Every row comes from one small tree of marks. The marks that hang from a mark follow it in brackets, in alphabetical order. Every link used is in the known rows. Which tree was each row made from?
Known rows:
G(L(C F V)): [  8.9   7.4 -13.4  18.8   1.7  20.6   9.5   0.0   3.4  12.9  11.7  -4.1
   5.5   1.4   3.5 -18.8   4.9  -2.1  -0.1  28.2  11.5  35.2  39.4]
C(L(F(D)) W): [ 27.8 -27.9 -18.2  36.5  -1.6  -5.4   6.8   7.8   4.3 -13.9 -15.4   9.1
  -0.5   5.7  -9.4   6.7  -3.2  12.7  29.4 -31.6  -5.6   6.5   6.6]
L(G V): [-24.1   7.8  -0.9 -29.6   4.5 -19.1  -3.2 -18.7 -10.2  12.4  -1.2  -0.1
 -11.9  -8.2  18.3 -16.6  -8.3   5.0 -30.5  15.2  -4.8 -16.0   9.7]
M(W(C(L))): [-39.6   7.0  30.9  -3.5  13.1 -15.6 -32.3 -32.8   7.9  25.9 -26.4 -26.2
  -9.3   1.3   9.6   1.9   0.1 -14.8   7.7 -20.1 -16.5 -13.2 -11.7]
L(C(W) G V): [ -6.6 -10.4 -34.4  -6.0 -11.6   6.9 -15.1  10.4 -25.1   0.3 -22.6 -11.0
  23.5  23.5  42.5 -22.1 -12.7  17.5 -25.5  18.1   3.6 -18.3  10.4]
M(W(C(L(V)))): [-53.1   5.4  17.5  -0.2  10.0  -2.5 -41.8 -38.7   0.2  38.4 -29.6 -12.5
   1.9  11.1  39.5  -3.6   7.4  -3.6  -6.7  -6.0 -11.2  -9.7  -3.0]
F(D W(C(L) M)): [  6.3  -8.9  17.6   3.2  -2.7   6.2  -9.8 -10.0 -10.6 -12.0   1.5  -1.3
  -1.3  11.6 -25.8  25.2   9.3  -4.8  19.2  -5.2  12.2 -14.1 -32.5]
G(L): [ 10.2  -1.9  43.0  -9.0  22.2 -37.3   4.4  -9.1   6.4  -7.7  -7.1 -23.1
 -12.7 -21.7 -31.3 -29.3  -2.5 -17.9   2.3   7.0   4.6   8.0  17.5]
F(W(M)): [ 29.1   8.1  41.5  -9.9   7.5  -7.6  23.1  17.3  -1.3 -11.1  13.1  -2.5
  -1.0 -18.7 -35.2   9.1  12.2 -13.2  -1.6   3.3  16.5  -1.7 -24.4]
M(W): [ -9.3  17.1  49.7 -11.0  21.3 -40.5  13.1   3.7   6.3  15.1  -8.4  -6.8
  -2.9 -25.3 -11.9 -13.5   8.8 -18.0   3.6 -20.1 -19.0   7.6   2.5]
L(C(W(M)) G V): [  8.6 -15.4 -22.9  -5.9 -23.8  16.7  -6.5  21.3 -30.7  -5.7 -35.3   4.1
  31.0  31.4  46.5 -17.3  -1.9  12.8 -29.6  29.7  13.7  -2.6  -0.7]
M(W(C(L(F)))): [-29.9  13.7   9.1  14.7   7.6   5.5 -20.6 -22.8  24.3  30.8  -9.9 -17.3
 -11.4  -0.4   4.9  20.4   3.2 -18.8  18.5 -30.0 -19.9   6.0  -3.3]
F(D W): [ 19.0   9.3  24.8  -0.3  16.3 -24.8  29.5  13.5  -6.7 -17.3  33.3   5.4
  -0.1 -24.9 -51.8   4.4   5.4  -1.6  16.6 -18.6  -1.9  -6.2  -6.3]
V(L(F G)): [-18.8  20.2  -1.5 -47.4   3.7  -8.4  10.1  -8.1  34.5   2.1  21.1  21.0
 -27.7  -9.6   1.9  -7.7  -6.2   4.2 -14.4  15.8 -23.2   2.1  22.5]
D(F(W(C M))): [-12.2   9.5  28.7  -8.5  -0.7 -10.8  -2.7   9.0 -12.0 -18.6  10.5   1.8
   1.4 -24.7 -10.0  19.5  -1.4 -15.8  -9.8 -24.4  11.5 -14.5 -53.7]
L(F(D) G): [  4.4  11.2 -14.1  -7.0  -0.4 -18.7  33.2   6.7   3.0  -4.7  28.2  16.8
 -17.8 -18.5 -28.1   6.9  -5.8  -4.4  12.1 -17.2 -21.8  11.4  17.2]
D(F(W(M))): [ 11.6   1.6  32.7  -8.6   2.7 -19.3  20.9  27.0  -2.0 -26.3  15.2   4.4
  -6.6 -38.3 -15.3  -0.1  -4.0  -1.3 -14.1 -11.1  14.2   2.2 -49.1]
C(W): [ 18.8  -7.2  19.7   9.3  11.0 -34.9   3.3  12.0  -9.6 -10.7 -25.6  -7.7
   7.0 -10.8  -8.1  -8.6  -1.6  -5.9   2.5 -23.6  -1.7 -18.3   0.2]
G(L(V)): [ -1.4  -4.9  31.5  -3.9  19.6 -24.3  -3.5 -16.4  -3.1   6.0 -10.7  -8.0
  -5.5 -11.2  -2.8 -32.7   6.0  -3.2 -12.3  21.5  11.0  11.1  25.3]
C(L(V) W): [ -1.8 -30.2  -4.3  15.6   2.8  -6.6 -29.9 -14.6  -9.0   4.0 -44.6  -8.5
   3.3  13.4  38.2 -17.7  -4.2  20.9 -12.1   0.9  10.3 -19.7  -0.6]
D(F(W(C(L(G))))): [-42.6 -11.3 -22.1 -27.7  -1.3   0.9 -44.3 -21.9   7.8 -16.9   7.8 -37.1
 -22.4 -19.2  13.2   8.2 -35.2  11.7 -21.4 -13.9   5.1 -42.5 -57.9]
F(D W(M)): [ 35.1   3.4  37.8  -0.6   4.9 -16.9  37.5  25.1 -13.4 -21.9  21.1  18.9
   4.4 -13.4 -48.0  10.0  15.3  -6.2  13.2  -3.9  10.1   8.6 -18.1]
V(L): [-18.8  17.7  42.5 -43.5  19.3 -36.6   7.5 -14.5  15.1  -0.7   4.1  21.2
 -19.1 -11.3  -5.1 -21.2   5.1   2.4 -10.9  12.8 -17.8  -7.9  21.9]

Which tree is each row?
[  0.8 -32.2 -13.8 -11.4  -1.4 -14.2 -30.6  -9.7   5.2 -14.1 -42.5 -33.7
  -9.8   6.3  17.7 -15.9 -24.9  15.8 -11.1   0.2   1.4 -30.5 -14.6]
C(L(G) W)
[ -4.1  18.5  19.3   0.9  13.4 -17.7   5.6  -3.1 -14.5  -8.4  30.1   0.9
   5.7  -9.4 -48.3  24.8   6.8 -15.5  22.3 -30.1  -4.1 -22.5 -12.3]
F(D W(C))
[-13.8  19.4 -46.4  -4.1 -12.0  26.5   9.5  -0.5  -5.2  19.5  21.1   4.1
  -4.2   4.2  27.4  -2.9  -7.7   4.1 -19.4  23.5  -5.5   9.3  26.4]
L(C F G V)
[ 32.4  -7.0  11.3  13.9 -12.8  -3.0  12.6  31.2 -26.2 -13.0 -30.0   0.1
  26.1  15.3   8.2  -8.5   6.6  -5.5   1.4   4.4  10.7   2.9  -2.9]
L(C(W(M)))
[ 21.0  -5.9 -47.9  18.1 -18.3   9.2  22.0  33.0  -9.1 -17.4   5.8   7.0
  21.3  11.7  -4.4   0.8 -13.4   8.1  14.2 -14.0 -12.7   8.7  16.7]
L(C(W) F(D) G)
[ -2.7  27.1  -6.1 -10.1  -1.9   2.2  36.8  10.2   9.3  -2.0  36.3  44.6
  -2.5   6.7  -8.5  -8.0   9.5  10.7  17.4  12.1 -25.7  25.6  44.2]
V(L(C F(D)))
[ 24.5 -33.3 -15.6  34.3 -14.2  23.7  -9.1   3.2  -0.1   6.0 -40.6  14.5
   6.4  19.9  38.2   4.1   9.2  13.5  -4.8   4.6  16.8  12.9  -5.1]
C(L(F V) W(M))
[-27.1  -1.6  12.6  -1.8  -3.1   8.7 -33.1 -39.9 -21.0  21.2 -30.2   3.0
  -7.1  21.7  34.9   9.7   9.2  -3.6 -13.5  17.7  12.8 -14.4 -10.2]
W(C(L(V)) M)
[-15.1  -1.0  25.7  -4.1  -2.5  -6.6 -23.9 -32.1 -12.0   7.9 -25.0  -9.8
 -15.7  10.2   6.6  13.5   3.1 -16.1   0.5   4.0   7.3 -16.7 -18.1]
W(C(L) M)
[-27.1  25.4 -12.4 -42.7   2.3  21.5 -15.5  -8.7  38.9   0.8  39.0   7.5
 -10.8   0.4 -12.3  24.8  -2.2  -4.0  -7.9   2.5 -11.6 -22.0  -4.4]
V(L(F(W(C)) G))
[ 48.8  -7.0 -13.0  40.0 -20.8  12.8  39.7  45.2 -22.8 -17.4  -7.1  30.7
  29.5  18.0  -9.4  10.4  14.0  -1.8  27.2 -14.2   0.5  30.2  11.7]
L(C(W(M)) F(D))
[ 12.4  11.9  34.1  -0.4   2.1  -7.5  13.8   6.6 -22.5 -12.6  18.6  17.8
  12.2  -0.3 -41.9  27.6  17.4 -18.8  19.3 -16.8   5.3  -9.2 -25.2]
F(D W(C M))
[  4.9   4.6 -31.4  -1.4  -1.7  16.2  22.7  12.3   5.7  -1.7  45.5  20.5
   0.5 -10.9 -16.3  13.1   0.7  12.8  -3.3  -3.0  -2.8   6.5   3.8]
L(F(D W) G V)
[ -0.6 -31.3 -50.3  10.8 -12.6  21.5 -28.3  -8.9  11.9   5.5 -29.5  -8.7
  -4.3  16.1  41.7  -3.1 -14.3  24.3 -16.0   3.2   3.1  -9.2   0.3]
C(L(F G V) W)
[ 10.4  17.3  -6.7  15.5   8.8  17.3  15.5   7.7  11.6  13.4  39.2   7.2
  -0.6 -20.8 -13.9  17.1   9.1  -1.5  -3.1  -5.7   8.4   4.7   1.8]
L(F(W) V)
[ 14.1  -4.5   4.0  21.4  10.9 -10.4  23.1  -1.5   2.8   1.9  14.0  25.5
   1.2  -9.2 -21.9 -15.1  11.8  -1.2  15.2   1.6  -0.8  39.1  39.0]
G(L(F(D) V))
[ 36.4   8.2  -6.6  15.6   3.8  27.2  16.9  22.5  23.2  -9.8  38.7 -31.9
   4.9 -13.6 -43.4  -1.6  -2.4 -11.9  15.6  14.3  17.9  27.0  12.8]
G(L(C F(W)))
[ 11.2   4.6 -16.8  26.4  -1.4  11.7  25.7   6.7  -9.2   3.5  20.4  15.6
  13.3   7.3  -8.2 -19.5  10.0   2.2  14.5  20.2   1.4  45.4  47.4]
G(L(C F(D) V))
[ 31.2  -0.3 -26.2  41.6 -10.1   3.6  31.1  34.5 -15.1 -12.2   6.4  16.3
  23.0   7.7 -14.6   6.4   2.7   2.2  31.4 -26.6 -11.1  15.8  22.6]
L(C(W) F(D))
[-29.6  20.5  -2.2 -60.8  -2.4  -7.7  -1.8  -6.8   8.8  -2.4  10.6   4.2
 -10.4  10.3  19.6 -29.5 -11.6  13.0 -24.7  44.1 -17.7 -11.7  23.4]
V(L(C G))
[-20.5  -7.7 -37.5  -6.0  -4.7  16.8 -13.5 -26.2  15.4  20.2  -0.2  -5.9
 -27.9   0.3  32.4  -1.2 -14.1  14.9 -19.6  19.9  -0.2  -0.8   8.6]
C(L(F G V))
[  3.7 -42.0 -15.7 -10.1 -16.0   6.2 -31.2  -6.9  -9.1  -4.9 -58.4  -4.7
   4.8  28.3  51.4 -17.0  -6.6  23.3 -30.2  26.4  18.0 -13.7 -17.6]
C(L(G V) W(M))
[ -9.2  23.4 -20.9  -9.7  -0.9  18.7  -8.0  -4.3  16.5   3.6  38.6 -20.9
  -9.5 -12.5 -28.4  39.3  -9.1 -19.7   1.6 -21.7  -3.7 -22.5 -17.3]
L(F(W(C)) G)
[ 41.3   5.3  -8.7  24.0   1.1  20.0  32.2  29.8  11.7 -19.5  47.4  -8.8
  13.1  -8.8 -56.4  -1.8   3.7  -2.9  30.9   6.1   9.6  35.7  19.3]
G(L(C F(D W)))
[-24.1   7.5   4.8  19.8   4.7  -1.4  -4.9 -15.1  12.7  21.6  -3.0   4.3
  -5.4   3.6  -7.1  20.0   6.3 -10.0  35.1 -39.1 -27.5  15.2   1.7]
M(W(C(L(F(D)))))
[ -3.4  23.9 -28.7 -41.8  -8.1  35.8   9.8  15.7  37.5  -7.0  48.0   1.8
  -3.4   2.3  -4.1   1.1  -7.4  14.0 -14.8  33.5  -6.9   1.0   9.0]
V(L(C F(W) G))
[-47.4   1.9  10.2 -28.4   5.4 -10.9 -43.2 -33.2  14.3  20.8 -27.6 -35.7
 -13.8   5.5  21.0  -1.4 -14.0  -8.0  -6.7  -6.9 -20.1 -21.8 -17.4]
M(W(C(L(G))))
[-33.8   7.9 -21.5  19.6   1.6  21.8 -29.1 -41.6   0.5  33.3  -2.4   1.0
 -15.9   9.2  28.6  23.1   2.6  -4.3  -0.3  -6.5  -1.7 -11.0   8.3]
W(C(L(F V)))
[ 37.3 -28.6  -1.7  30.4 -11.4  10.0  -0.9  12.7   9.8  -8.4 -36.0   1.3
  -4.4   7.6   6.7  10.5   4.4   1.2  10.8  -9.1  12.4   9.7 -12.6]
C(L(F) W(M))
[ 20.0 -10.2  -0.3  17.5 -15.5  10.5   3.0  22.6 -35.8  -1.4 -35.2  13.1
  35.6  27.0  35.2 -13.4  12.2   7.4 -14.2  19.1  16.1   4.2   5.3]
L(C(W(M)) V)
[ 39.5 -11.9  -1.0  19.3  -6.6  20.5  26.8  15.0  13.4 -14.1  19.2  12.2
 -11.5  -5.4 -34.7  23.4   9.4   4.6  24.9  -2.5  11.0  22.5 -17.1]
C(L(F(D W(M))))
[ 32.4 -29.6   9.4  17.1  -9.1  10.1  -6.0  21.6 -22.7 -11.9 -45.1  -4.1
  38.6  29.3  23.3 -33.0  10.9   5.3 -10.5  36.1  29.1  22.3  15.8]
G(L(C(W(M)) V))
[-61.8  -2.0  -3.5 -23.3   2.7   2.5 -51.0 -42.0   3.4  33.9 -31.3 -20.8
  -3.9  16.6  48.9  -6.0  -7.0   3.9 -21.1   5.1 -14.2 -18.1  -9.9]
M(W(C(L(G V))))
[-28.0  16.5  16.0  -8.1  10.6 -18.3 -10.5   0.2  -5.4 -12.8  25.3 -12.8
  -5.3 -34.0 -15.6  13.5 -12.4 -11.1  -7.1 -35.9   0.5 -28.8 -43.5]
D(F(W(C)))
